Known rows, with every step that occurs:
mena/gerof/kofep/godus/supig: -2.55  -2.90  +0.99  -0.47  -1.29  -1.44  -2.16  +0.61  -4.34  +0.26  +1.17  +0.34  +0.69  -1.02  +2.15  -0.76  +0.94  -0.55  +2.43  -0.04  +0.20  +1.23
mena/gerof/kofep: -2.24  -1.44  -1.12  +0.41  -2.01  -0.08  +1.10  -0.71  -2.91  +0.96  +0.73  -0.73  -0.78  +0.08  +0.83  -2.10  +2.11  +0.11  +0.46  +0.61  +0.21  -0.09
mena/gerof/kofep/bezak: -2.53  -2.59  -0.13  -0.55  -1.03  -1.16  +0.67  +0.05  -2.94  +0.48  +0.38  -0.29  +1.00  +0.39  +1.56  -0.99  +2.13  +0.46  +2.33  +0.26  +0.79  +0.66
godus/supig/kofep/gerof/mena: -4.33  -1.51  +2.41  +1.08  -2.52  -0.17  -2.19  +2.25  -3.83  -0.58  -0.44  -0.93  +0.02  -1.93  +1.70  -1.79  +0.17  -0.90  +0.41  -0.58  +0.86  +2.26
bezak/giko/gerof/kofep/supig: -0.67  -2.33  -0.54  +1.31  +1.80  +0.66  +0.68  +0.97  -2.64  -0.22  -1.66  -1.23  -0.10  +0.21  +1.19  -3.26  +2.18  +0.49  -0.76  -0.56  +2.08  -1.19
gerof/kofep: -1.60  -0.40  -1.70  +1.57  -1.17  +0.60  +1.83  -0.23  -1.62  +1.25  -0.20  -1.01  +1.18  +0.82  +2.14  -2.98  +2.33  -0.70  -1.53  +0.96  +0.41  -0.21
giko/gerof/godus/supig: -0.91  -0.21  +1.24  +1.09  -0.75  -0.98  -1.14  -1.43  -1.49  +0.60  +0.94  -0.04  +0.33  -3.36  +1.85  -2.39  -0.64  -0.76  +0.43  +0.01  +1.42  +0.56
kofep/gerof/godus/supig/lodep: -3.07  +1.78  +1.91  +1.01  -2.74  -2.22  -0.66  +1.39  -1.54  +0.15  -0.88  +0.01  -2.07  -2.22  +2.48  -1.67  -0.89  -1.87  +1.58  +0.77  +0.31  +0.66
bezak/giko/gerof/godus/supig: -0.49  +0.07  +0.87  +1.86  +0.19  -0.14  -1.05  +0.00  -1.16  -0.07  -0.16  -0.23  -0.28  -3.78  +3.42  -2.07  -0.45  +0.28  +1.17  -0.86  +0.03  -0.17
giko/gerof/kofep/supig/lodep: -2.19  -2.16  -0.26  +0.00  -0.82  -1.00  +1.34  +0.61  -1.81  +0.80  -1.61  -1.34  -1.46  +0.99  -1.09  -4.42  +0.46  -1.35  -1.26  +0.94  +3.52  -1.35
kofep/supig: -2.16  -0.15  -0.15  +0.12  -1.21  -0.35  -1.54  +0.24  -2.74  -0.23  -2.04  +2.03  +2.01  +0.47  +0.39  -3.60  +3.08  +1.50  -0.97  -0.56  +1.53  -0.61
supig/kofep: -3.52  +0.36  -1.00  +1.05  -2.70  +0.65  +0.46  -0.54  -1.13  +1.22  -1.96  -0.78  +2.42  +0.49  +2.34  -3.46  +1.38  +0.48  -0.71  -1.09  +0.50  +0.05
kofep/gerof/godus: -2.48  +3.02  +1.05  +1.38  -1.23  -0.64  +0.68  -0.07  -2.24  -0.27  -0.92  +0.75  +0.11  -1.32  +2.12  -0.96  +1.65  -0.42  -0.01  -0.02  +0.41  +0.96
godus/supig/lodep: -3.14  -0.28  -0.29  +0.51  -3.55  -1.25  -1.47  +1.35  -0.82  +1.32  -1.06  +0.85  -0.35  -1.20  +2.12  -3.80  -0.07  -0.16  +0.14  +0.07  +0.45  -0.88
gerof/godus: -1.64  +2.31  -0.09  +1.33  -2.05  -0.03  +0.77  -1.97  -1.10  +0.27  -0.45  +0.35  +0.94  -0.98  +2.06  -2.38  +1.57  -0.05  -0.37  +0.48  -0.60  +0.28
mena/gerof: -3.14  +0.06  -0.69  -0.15  -2.76  -0.48  -0.78  -0.77  -2.87  +0.71  -0.15  +1.78  +0.02  -1.11  +0.41  -2.21  +2.26  +2.00  +0.45  -1.17  +0.28  -0.54
bezak/giko/gerof/mena: -2.27  -0.33  +0.27  +1.14  -0.49  +1.28  -0.39  +0.91  -2.58  -0.26  -0.73  +0.49  -0.53  -2.48  +0.79  -2.72  +1.38  +1.72  -1.81  -1.59  +0.92  -0.70
kofep/supig/lodep: -3.23  +0.24  -0.13  -0.32  -2.80  -1.14  -0.69  +0.74  -1.59  +0.21  -3.03  +1.54  -0.17  +0.97  -0.24  -4.42  +1.77  +0.71  -0.69  +0.04  +1.42  -1.58
kofep/bezak/giko: -2.26  +0.17  -0.54  +0.58  +0.10  +0.05  -0.40  +1.87  -1.19  +0.04  -2.47  +1.50  +2.94  -0.36  +4.25  -1.76  +2.74  +2.53  +1.16  -1.84  -0.24  -0.60
bezak/kofep: -2.87  +0.49  -1.88  +0.79  -1.99  +1.71  -0.46  +0.12  -1.96  +1.34  -1.35  +1.42  +1.00  +0.92  +2.67  -3.94  +2.04  +0.38  -1.43  -0.14  -0.01  -1.20

Rows:
-3.04  -1.48  -0.18  +1.22  -2.71  -0.04  -1.79  +0.30  -1.36  +1.07  -0.89  -0.96  +2.32  -0.88  +3.15  -3.32  +0.41  -0.23  +0.68  -0.88  +0.24  +0.62 -> godus/supig/kofep
-1.66  -2.58  -0.26  +0.10  +1.02  -0.70  +1.66  +0.41  -1.79  +1.06  -0.33  -1.09  +2.38  +0.02  +1.88  -2.04  +1.29  -0.41  -0.19  -0.06  +3.27  +0.25 -> giko/gerof/kofep/bezak
-1.56  -2.77  +0.85  +0.29  +0.68  -0.98  -1.29  +0.81  -3.01  +0.86  +0.66  -0.13  +2.15  -1.26  +2.59  -1.72  +0.14  -1.38  -0.17  -0.50  +2.62  +0.76 -> giko/gerof/kofep/godus/supig
-2.37  +1.44  +0.43  +0.23  -2.76  -0.78  +0.11  -2.50  -2.38  +0.14  +0.55  +0.70  -1.07  -1.74  +0.62  -1.51  +1.24  +0.84  +1.66  +0.12  -0.85  +0.37 -> mena/gerof/godus
-2.61  -0.72  -0.85  +0.08  -1.21  +1.09  -1.78  +0.34  -3.23  +0.14  -2.32  +2.05  +1.04  +1.80  +1.16  -4.46  +2.66  +0.64  -0.78  +0.00  +0.88  -1.05 -> bezak/kofep/supig
-4.27  +0.50  +0.36  -0.02  -2.07  -0.03  -0.76  -0.42  -2.15  +0.54  -2.31  +0.29  +3.99  +0.71  +2.87  -2.24  +1.52  +0.50  +0.00  -2.03  +0.42  +0.73 -> supig/kofep/godus
-1.14  -1.58  -0.79  +0.86  -0.45  +0.00  +0.37  +0.17  -2.78  -0.10  -1.16  -0.41  +1.21  +1.69  +0.57  -3.48  +2.95  -0.42  -0.93  +1.17  +1.36  -0.13 -> gerof/kofep/supig
-3.55  +1.14  +1.28  +0.93  -2.57  -0.75  -0.88  +1.70  -1.94  +0.65  -1.19  +0.04  -3.09  -1.08  +3.25  -2.54  -1.40  -2.67  +1.76  +1.44  -0.21  +0.16 -> bezak/kofep/gerof/godus/supig/lodep
-2.39  -0.26  +1.26  +0.79  +0.42  +0.07  +1.05  -0.59  -0.59  -0.06  -2.10  -2.34  +2.06  -1.39  +3.78  -1.37  -0.35  +0.57  +2.64  -1.72  +0.59  +0.71 -> supig/kofep/bezak/giko/gerof/godus
-1.99  -2.63  -0.12  -0.20  -1.28  -0.70  -0.29  -0.36  -4.17  -0.27  -0.24  -0.13  -0.83  +1.05  -0.82  -2.60  +2.71  +0.39  +1.12  +0.75  +1.11  -0.10 -> mena/gerof/kofep/supig
-1.22  +0.59  +1.02  +0.74  +1.09  -0.36  +0.60  -0.23  -0.91  -0.35  -1.38  +0.07  +1.34  -2.18  +3.29  -1.10  +0.60  +1.31  +1.64  -1.32  +0.86  +0.06 -> kofep/bezak/giko/gerof/godus
-2.13  -2.35  -0.36  +0.23  +0.09  -0.33  +0.78  +1.56  -2.62  -0.02  -0.69  -0.59  +0.28  +0.09  +3.19  -0.63  +2.36  +1.49  +3.11  -0.49  -0.63  -0.10 -> mena/gerof/kofep/bezak/giko
-2.03  -0.69  +2.08  +0.41  -0.41  -1.92  -0.68  +1.41  -0.03  +0.03  -1.41  -0.42  -0.68  -2.93  +3.72  -1.69  -1.82  -0.05  +3.31  -0.46  +0.76  -0.29 -> kofep/bezak/giko/gerof/godus/supig/lodep
-3.43  -0.68  -0.26  +0.74  -0.60  +0.53  +0.06  +1.68  -0.84  +0.19  -3.31  -1.05  +3.46  +0.45  +4.73  -2.08  +1.66  +1.92  +1.88  -2.18  -0.44  +0.02 -> supig/kofep/bezak/giko
-2.27  -0.08  +1.11  +1.57  -2.65  -0.38  -0.99  -1.74  -0.86  +0.46  -0.21  -2.17  +1.38  -1.57  +3.46  -2.69  -0.63  -1.26  +1.87  +0.49  -0.89  +1.51 -> gerof/godus/supig/kofep
-2.20  -0.97  +1.78  +1.32  -0.70  -0.60  -1.35  +0.53  -0.62  -0.53  -1.73  -2.10  +2.34  -1.52  +5.96  -1.21  -0.40  +0.04  +4.40  -0.63  -1.64  +1.63 -> gerof/godus/supig/kofep/bezak/giko
-3.03  +0.09  +1.46  -0.10  -4.41  -2.31  -1.29  -0.89  -1.56  +0.54  +0.55  +0.06  -3.22  -2.62  +0.98  -2.20  -1.33  -0.60  +3.43  +1.06  -1.07  +0.05 -> mena/gerof/godus/supig/lodep
-1.48  -1.30  -0.95  +1.25  +0.90  +0.46  +1.38  +1.97  -1.30  +0.26  -1.63  -0.94  +2.14  +0.84  +4.63  -1.63  +2.66  +0.66  +1.17  -0.14  -0.23  -0.17 -> gerof/kofep/bezak/giko
